Each row comes from the steps of one path. Every step used is in the known rows, and no mark comes twice. Write the path behind each row, first mark first.
Known rows:
mune-dukunob-gilu-vovurek: [  9.6  -9.8   7.4  22.0  13.5 -32.9   7.0   8.9 -19.8  17.2   9.8  16.5
  40.6  -3.8  19.8   9.2   8.7   9.5 -13.6  12.7 -34.4 -24.3  -3.8]
beza-gilu: [ -2.6   3.5 -20.5  16.4  -5.8 -17.8  -9.6   4.9   3.6  -6.5   4.7  -9.6
   2.0   6.7  -8.1  -2.5  -7.7  -5.9  -5.4 -13.1  -3.4   3.2   8.0]
deluvi-beza-gilu-vovurek: [ -2.9  -7.6 -14.8  30.4 -12.7 -18.6 -15.6  21.6  -0.3  19.4  -0.1  -3.6
  12.4  25.6 -21.8   6.1   6.2  10.5  -3.8 -18.4 -31.8 -15.0   4.7]
beza-gilu-dukunob-mune-resud: [ -5.1 -13.8 -14.7  52.4 -19.9  -2.4   5.4   6.6  10.2 -11.5  13.8  -8.4
  37.1  -2.9 -18.1  -8.5  17.6  -3.9  -3.5 -35.6  18.4 -19.8  13.9]
mune-resud: [  3.9 -13.3   7.1  15.1  -4.2   5.0  13.1  -2.9   4.8  -9.2   5.4  -6.4
  14.9  -6.1  -6.8   8.2  -5.5  -0.4  -4.6  -6.3  11.0  -2.5   2.7]
gilu-dukunob: [ -9.1  -8.9   3.2  11.6 -11.2   3.3  -2.6   9.4  -3.9   4.7  10.3  -1.0
  10.3  -6.9   2.2 -14.0  18.5  -4.6   0.4 -16.8  13.4  -8.3   0.0]
beza-gilu-vovurek-giva: [ -4.5  13.1 -12.1  36.5  -6.8 -13.2 -28.1  19.5 -14.0  -6.2  11.4  -7.7
   8.8  18.3  -2.1 -16.7  -4.6 -25.2   6.2 -27.6 -23.9 -13.5   8.4]
vovurek-giva-mune-dukunob-gilu: [ -1.1  -6.0  -3.6  22.9   5.9 -33.3  30.3 -11.7   2.0  -7.7   6.9  24.6
  13.4 -14.9  21.3   5.1  -0.4  -8.6  -6.5   3.8 -34.0 -18.8   9.4]
resud-mune-dukunob-gilu-vovurek-giva-zasup: [ 21.9  21.8   0.5  43.2   1.0 -29.7  -7.9   3.0 -10.1  -2.1  13.4  58.0
  36.8 -10.9  20.4  10.5  21.1  -7.9 -14.0 -19.9 -39.3 -33.9   0.2]
resud-mune-dukunob: [ 15.8  -2.3   5.8  -4.8 -16.8  -0.7  13.8  -6.7   3.9  -1.6   0.4  30.9
  34.2 -11.4   4.7  11.3  10.4  12.8 -10.3   0.0  11.9  -6.1  11.2]
resud-mune-dukunob-gilu-vovurek: [ 16.3  -8.4   6.7  18.6   3.4 -27.7   2.7   0.4 -14.9  13.3  15.5  40.6
  55.5  -4.4  14.0  15.1  14.5  16.8 -15.9   2.6 -27.5 -22.9  -2.6]
resud-mune: [  6.8   0.1  -0.9  -4.2 -10.4   5.3  -4.6  -8.2   5.9  -2.9   5.7  25.1
  15.8  -0.2  -5.1   6.2   5.0   6.5  -0.6  -8.9   5.8   0.8   1.9]
resud-mune-dukunob-gilu: [ 16.5  -7.3  -1.8   6.8  -3.0 -30.6  17.9 -12.5   1.4   5.6  11.6  39.9
  43.0 -16.3   8.2  16.9   6.7  15.2 -17.0   3.8 -12.6 -13.1   5.4]
gilu-vovurek-giva: [ -2.4   9.6   8.3  18.8  -0.6   4.0 -17.8  14.0 -16.6  -0.6   7.7   3.3
   6.8  11.9   7.6 -14.3   2.4 -20.0  10.9 -14.2 -18.6 -16.2  -0.8]
deluvi-beza-gilu: [ -2.1  -4.0 -22.5  19.1 -19.4 -21.2  -2.1   8.0  14.6   9.5  -5.6  -6.0
  -1.0  14.0 -27.0   7.2  -3.1   8.6  -4.6 -17.4 -17.4  -5.0  13.5]
giva-vovurek-gilu: [  4.1 -12.9 -27.1   0.1  13.4  15.1  -9.5 -12.8 -14.9  -5.6  -5.4  24.4
 -21.0  -6.4  -3.3 -13.1 -15.8   8.6  11.7  -8.6   8.3   3.9  -6.4]
zasup-giva: [  2.6  14.2  -0.2   0.9  -9.4   3.8  14.2   4.6   2.3  -4.7 -15.9   4.8
   1.9   5.9  -6.1  -2.6  15.0  -9.9  -4.5   3.1  -2.5   8.5   9.8]
gilu-vovurek: [  0.8  -2.4   9.0  11.5   6.7   3.1 -14.9  12.3 -15.9   9.7   4.5   1.8
  13.0  10.8   6.0  -1.1   7.4   1.2   2.1   0.0 -14.2  -9.4  -7.3]
resud-mune-dukunob-gilu-beza: [  9.1 -16.1   1.2   6.0   2.3 -12.8  17.4 -12.1   6.8  21.6  20.8  35.2
  42.6  -5.1  20.6  19.4   1.0  18.6 -26.9  20.7 -13.7 -19.8   7.7]
gilu-dukunob-mune: [ -5.3  -3.7  -0.5  20.4  -9.2  11.8   1.2   5.0   1.0   4.8   5.0   7.7
  20.3  -2.7  -3.4 -13.8  32.2   2.5   6.1 -14.7  10.9 -21.9   2.9]
dukunob-gilu-vovurek-giva-mune-resud: [ -7.1 -19.3   6.6  49.9  14.7 -19.8  10.8  -4.3  -7.2 -10.4  20.2  14.7
  22.8   2.2   9.4   5.9  -4.2 -11.8  -0.3  -9.8 -42.9 -23.9  -6.8]
giva-vovurek: [  3.7   3.6 -13.1   5.4   3.2  13.2  -6.9 -10.6  -8.1   3.5  -8.8  16.7
 -18.1 -15.3  -1.7  -5.7  -0.7 -10.5  -8.7  -8.8   5.9   3.4  -0.9]

Write each row's path:
[ -5.0 -22.3 -23.4  12.4   2.4  18.4 -12.5  -3.2 -18.0  -1.6   4.2  22.8
  -9.9 -13.4  -1.0 -26.8   2.8   3.9  12.7 -26.0  20.9  -3.4  -5.2]	giva-vovurek-gilu-dukunob
[ -2.4  -2.7  11.9  23.1   0.0  -1.5  10.6   6.8 -10.5  -5.7  -0.8  17.7
  17.3   1.5  24.3  -1.4  12.1  -8.3   1.3   0.8 -20.2 -22.4   7.1]	gilu-vovurek-giva-mune-dukunob
[ -6.0 -26.9 -12.2  -3.9  14.3  20.2  -2.2  -1.6  -1.9   6.9  12.1   3.3
  -4.0  18.3  12.5  -5.0 -20.0  23.2  11.0  15.6   1.4  -6.5  -3.3]	vovurek-gilu-beza
[ -0.6  -8.6 -23.3   1.5   7.7  36.4   5.6  -7.7  -6.3   5.7 -12.4  25.2
 -18.4   7.4   3.3 -13.5  -5.9   2.2  -2.6  10.5   5.4   6.2   5.5]	zasup-giva-vovurek-gilu-beza
[ -4.7   4.8 -15.0  38.2 -19.7 -17.9 -19.5  23.2  -2.1   9.8   1.7  -3.1
   5.1  26.7 -21.3  -7.1   0.3 -11.2   6.1 -31.0 -36.1 -22.4  12.6]	deluvi-beza-gilu-vovurek-giva
[ -2.3  -7.5 -23.5  14.2  -8.6  22.9   2.0   1.8 -16.0  -7.6 -10.3  27.6
  -7.5  -8.5  -6.8 -29.7  18.2  -6.9   7.6 -23.2  18.1   5.5   3.9]	zasup-giva-vovurek-gilu-dukunob
[  3.4  -5.5   6.2  28.0   9.7 -28.9  32.4   4.6  -9.8   4.7  -7.4  30.8
  36.1   0.2  21.9  13.7  27.7   4.4 -18.6  22.4 -45.1 -13.5   3.5]	zasup-giva-mune-dukunob-gilu-vovurek
[  1.3  -2.5 -27.2  25.0  -6.7  30.6   6.8  -1.6 -10.7  -5.8 -16.0  37.0
   1.5  -3.7 -13.4 -29.4  30.8   0.1  13.0 -21.4  17.2  -8.0   5.7]	zasup-giva-vovurek-gilu-dukunob-mune
[  1.3  -7.2   1.2  22.4  20.2 -26.6 -11.1   7.2 -18.6  15.8  16.1  10.9
  22.3   7.1   9.3   3.5   4.0   3.7  -4.8   5.2 -42.1 -17.5 -14.4]	dukunob-gilu-vovurek
[-11.7  -6.4 -16.6  27.9 -16.7 -14.4 -12.5  15.5   0.1  -4.1  14.9 -11.8
  14.0  -1.0  -5.2 -16.3  11.4 -10.5  -4.0 -30.2   8.4  -4.8   9.6]	beza-gilu-dukunob
[  2.8  25.3 -19.7  55.5 -15.9 -20.1 -26.9  24.3   4.0   3.7  -3.2  13.8
  -7.3  19.3 -13.5   0.6  11.7 -14.5  -1.4 -40.9 -43.7 -25.0   7.5]	deluvi-beza-gilu-vovurek-giva-zasup
[  5.1  29.5   3.7  36.0   4.7   1.3 -25.1  16.1 -11.3  -6.8   1.4  18.8
  -6.4   4.9  13.1  -5.9  14.1 -22.8   2.4 -21.7 -26.9 -21.2  -6.2]	gilu-vovurek-giva-zasup
[  4.0 -16.7   2.5   9.8  11.4 -18.3  21.8  -4.0   1.4  23.7  13.8  10.5
  27.7  -5.2  27.5  13.2  -4.8  12.0 -25.7  28.4 -21.0 -21.5   7.1]	mune-dukunob-gilu-beza
[  1.1 -29.6 -21.6  37.1  -0.9  30.4   6.7 -11.9  -7.7 -10.2   4.2  27.3
  13.2 -15.0 -13.3 -18.1   8.8  10.3  11.9 -30.1  31.2 -20.2  -0.5]	giva-vovurek-gilu-dukunob-mune-resud
[ -7.4 -14.3   0.4  23.1  10.5 -16.3  30.3 -12.0   6.9   8.4  16.1  19.8
  13.9  -5.0  34.2   7.2  -6.0  -4.0 -17.1  20.6 -34.4 -25.9  10.5]	vovurek-giva-mune-dukunob-gilu-beza
[-10.4  -4.4  -0.4  35.4  19.9 -23.6  -3.2  -1.1 -12.6  -0.2  16.0  21.1
   8.8   7.3  17.1  -2.2   1.5 -11.7   4.1  -2.9 -55.2 -21.9  -8.6]	dukunob-gilu-vovurek-giva-mune
[  1.7 -19.1   5.8  25.8  19.7 -31.3  17.6  -0.6 -12.4  10.7   8.7  26.4
  32.7  -5.3  26.6  16.2  13.2  15.0 -13.7  20.5 -42.2 -22.9  -6.4]	giva-mune-dukunob-gilu-vovurek
[  7.2  18.6 -13.0   6.3  -7.6  16.9   6.6  -5.5  -4.6  -1.5 -23.5  21.1
 -14.8  -9.9  -7.7  -8.1  12.6 -20.9 -13.1  -5.5   3.9  12.6   8.3]	zasup-giva-vovurek
[ -3.0   0.9 -12.1  29.0   1.0 -14.9 -24.7  18.7 -11.9   3.8   7.6  -7.3
  16.4  16.4  -2.1  -4.1   0.7  -3.4  -2.9 -12.9 -20.5  -6.9   0.4]	beza-gilu-vovurek
[ -1.9 -17.3 -28.4  22.9   3.8  26.8  -8.3  -7.2 -13.5   0.1  -0.2  32.7
  -1.2  -9.4  -6.1 -26.4  16.0  10.7  17.5 -22.4  19.8 -18.3  -2.8]	giva-vovurek-gilu-dukunob-mune
